Every row comes from one small tree of marks. The marks that hang from a mark follow it in brackets, in alphabetical order. Every link used is in the known rows. Which tree was each row made from?
In the rows, 128 means zero.
Known rows
givu{dudaku{lokiv}}: [172 172 112 150 162 154 130 107 149 136 112 116 101 111 122 119 118 128
 147 146 156 150 132  96]
fudog{dudaku{givu{pizak}}}: [161 179 139 154 148 129 126  93 153 106  72 132 103  97 144 157 132 112
 127 117 144 142 117  86]
fudog{dudaku}: [144 154 124 119 128 141 111 100 150 124 137 150  95 102 123 134 130 124
 113 136 145 138 127  97]
lokiv{dudaku{givu} vodiz{zopo{mivuv}}}: [111 179 104 180 119 125 162 131 131 147  97 114 115 124 148 121  99  96
  96 116 144 134  97 106]
zopo{mivuv vodiz{lokiv{dudaku{givu{pizak{zemav}}}}}}: [113 199 122 138 155 132 166  98 150 140  80 120 116 117 185 111  78 117
 105 144 141 160 151  49]
mivuv{zopo{vodiz}}: [104 124  90 145 134 175 126 126 174 156 163 100 122 133 108 136 111 162
 125 104 150 133 120 114]
zopo{mivuv vodiz{lokiv{dudaku{givu}}}}: [101 170 126 137 144 140 168 121 148 151 112 122 105 136 165 106  74 119
 104 139 141 142 133  63]
dudaku{givu lokiv{vodiz}}: [118 156  93 172 191 155 192 137 125 148  96 138 112 115 137 146  90 141
 142 112 133 150  67 114]
vodiz{givu lokiv zopo}: [111 150 105 184 110 180 164 101 151 142 175 109 103  89 132 146  66 140
 124 122 159 140 165 128]
zopo{mivuv vodiz{givu lokiv{dudaku}}}: [103 171 144 135 120 154 154  93 161 141 139 116 109 137 173 101  74 121
  93 133 139 165 148  66]
fudog{dudaku{givu{pizak{zemav}} lokiv{vodiz}}}: [159 208 118 162 193 136 167  98 124 123  53 151 113  75 162 151 108 122
 119 126 142 162  93  84]
dudaku{givu lokiv}: [138 159  87 162 192 158 177 131 137 136 101 144  99 105 129 152  91 133
 160 125 143 137 100 110]
zemav{pizak}: [146 153  98 131 121 130 137 122 153 136 128 120  94 121 125 150 128 146
 122 109 132 138 110 102]
zemav{pizak{givu{dudaku{lokiv}}}}: [184 203 108 171 143 135 158 110 156 125 107 109  95 101 149 143 121 127
 143  98 148 142  84  79]
lokiv{dudaku{givu}}: [148 172 103 161 137 137 144 104 147 111 105 134  94 119 144 137 119 114
 118 128 133 128 103 108]
lokiv{dudaku{givu{pizak{zemav}}} vodiz{zopo{mivuv}}}: [125 210 102 182 129 116 159 105 133 137  64 109 128 104 167 126 103  90
  97 120 142 154 117  92]
vodiz{givu{pizak{zemav}} lokiv{dudaku} zopo{mivuv}}: [143 219 120 173 108 145 155  70 152 125 106 101 117  76 181 116  77  92
 100 149 158 160 197  85]
zopo{mivuv vodiz{lokiv}}: [ 73 135 120 108 137 150 153 127 157 171 147 120 113 138 142 102  76 139
 120 139 145 157 152  67]
pizak{givu{dudaku}}: [147 175 113 168 119 151 125  86 173 119 139 115 107 113 136 128 128 120
 153 107 141 156 102  89]
pizak{givu{dudaku{lokiv}} zemav}: [164 209  80 166 167 162 152  80 154 121 128 146 109  77 149 129 104 124
 161 134 148 167 110  82]
dudaku{givu{pizak{zemav}} lokiv{vodiz{zopo{mivuv}}}}: [120 200  86 183 186 136 189 127 125 156  57 121 132  85 156 141  77 112
 141 119 152 164 117  94]
givu{dudaku{lokiv} pizak{zemav}}: [189 212 110 153 174 144 127  76 153 123  70 113 117  86 147 123 124 120
 148 152 154 175 156  80]
zemav{pizak{givu}}: [141 169  95 152 118 132 154 112 164 127 138 123  97 109 142 154 124 136
 133  84 130 141  79  93]
mivuv{zopo{vodiz{givu{dudaku pizak} lokiv}}}: [145 172 140 188 130 182 132  86 185 132 120  57 130 120 147 135 102 152
 124 103 160 158 154  92]

Which tree is each row?
[130 191 109 184 137 145 160 119 149 154 119 103 121 104 144 112  96 100
 144 108 159 157  96  85] => pizak{givu{dudaku{lokiv{vodiz{zopo{mivuv}}}}}}
[123 158  97 175 150 175 166 121 158 142 131  96 110 120 143 135  88 153
 109 118 154 113 116 106] => mivuv{zopo{vodiz{lokiv{dudaku{givu}}}}}
[171 209 134 178 133 163 137  46 167 103 100 101 116  88 170 132 101 132
 138 142 145 188 178  81] => vodiz{givu{dudaku pizak{zemav}} lokiv}
[ 98 165 132 173 101 139 140 104 158 150 111  89 140 122 146 130 105 108
 115  93 140 181 133 105] => lokiv{vodiz{givu{pizak} zopo{mivuv}}}
[129 211 120 173 100 130 140  78 149 130  97 103 133 103 173 117 106  91
  82 118 138 178 136  95] => lokiv{dudaku vodiz{givu{pizak{zemav}} zopo{mivuv}}}
[118 193 102 170 155 151 169 104 139 155 100 117 135  88 156 128  82 114
 124 118 148 184 135  99] => dudaku{lokiv{vodiz{givu{pizak{zemav}} zopo{mivuv}}}}
[147 207  85 175 166 159 165  83 146 131 123 140 118  85 155 124 103 131
 146 121 140 178  85  85] => pizak{givu{dudaku{lokiv{vodiz}}} zemav}
[101 156 115 168 106 166 160 111 153 151 159 106 112 100 141 126  61 116
 129 132 159 149 181 104] => vodiz{givu lokiv zopo{mivuv}}
[113 180 123 173  90 139 143 104 144 141 131 107 120 125 153 113 101  97
  81 112 140 159 118 110] => lokiv{dudaku vodiz{givu zopo{mivuv}}}
[108 172 123 153 143 171 158  69 166 133 136 115 118 107 166 141  76 157
 114 117 137 189 154  81] => zopo{vodiz{givu{pizak{zemav}} lokiv}}
[175 201 115 150 137 136 101  65 167 112  84 107 119 101 142 126 139 122
 141 142 146 179 162  79] => givu{dudaku pizak{zemav}}
[ 93 162 155 136 128 152 150  94 174 146 115  97 128 133 171 115  80 126
 120 116 139 186 163  59] => zopo{mivuv vodiz{givu{pizak} lokiv}}
[157 203 134 166 162 164 133  67 167 123 100 107 122 111 158 136  97 140
 127 115 149 198 144  71] => zopo{vodiz{givu{dudaku{lokiv} pizak{zemav}}}}
[172 194 112 168 114 131 138 100 167 117 119 105  97 112 144 146 133 128
 136  90 140 146  89  81] => zemav{pizak{givu{dudaku}}}
[127 185 102 187 122 170 162  73 155 130 137 105 117  67 154 150  72 134
 124 127 157 163 187 112] => vodiz{givu{pizak{zemav}} lokiv zopo}
[117 180 108 186 174 133 186 141 132 162  55 101 129 105 148 139  87 106
 140 107 151 152 105  98] => dudaku{givu{pizak} lokiv{vodiz{zopo{mivuv}}}}
[149 196 133 178 124 151 123  59 161 113  94 101 133 115 159 133 127 131
 122 109 126 208 123  93] => lokiv{vodiz{givu{dudaku pizak{zemav}}}}
[136 186 135 186 102 162 140  97 157 138 137  87 111 104 143 117  71 108
 134 140 171 154 192  89] => vodiz{givu{dudaku} lokiv zopo{mivuv}}
[118 203 142 136 130 146 152  69 164 131 105 112 122 116 194 105  80 115
  94 137 137 186 169  53] => zopo{mivuv vodiz{givu{pizak{zemav}} lokiv{dudaku}}}
[114 173 156 147 124 161 137  94 169 143 132 100 117 142 157 106  75 130
 124 129 150 182 164  57] => zopo{mivuv vodiz{givu{dudaku} lokiv}}
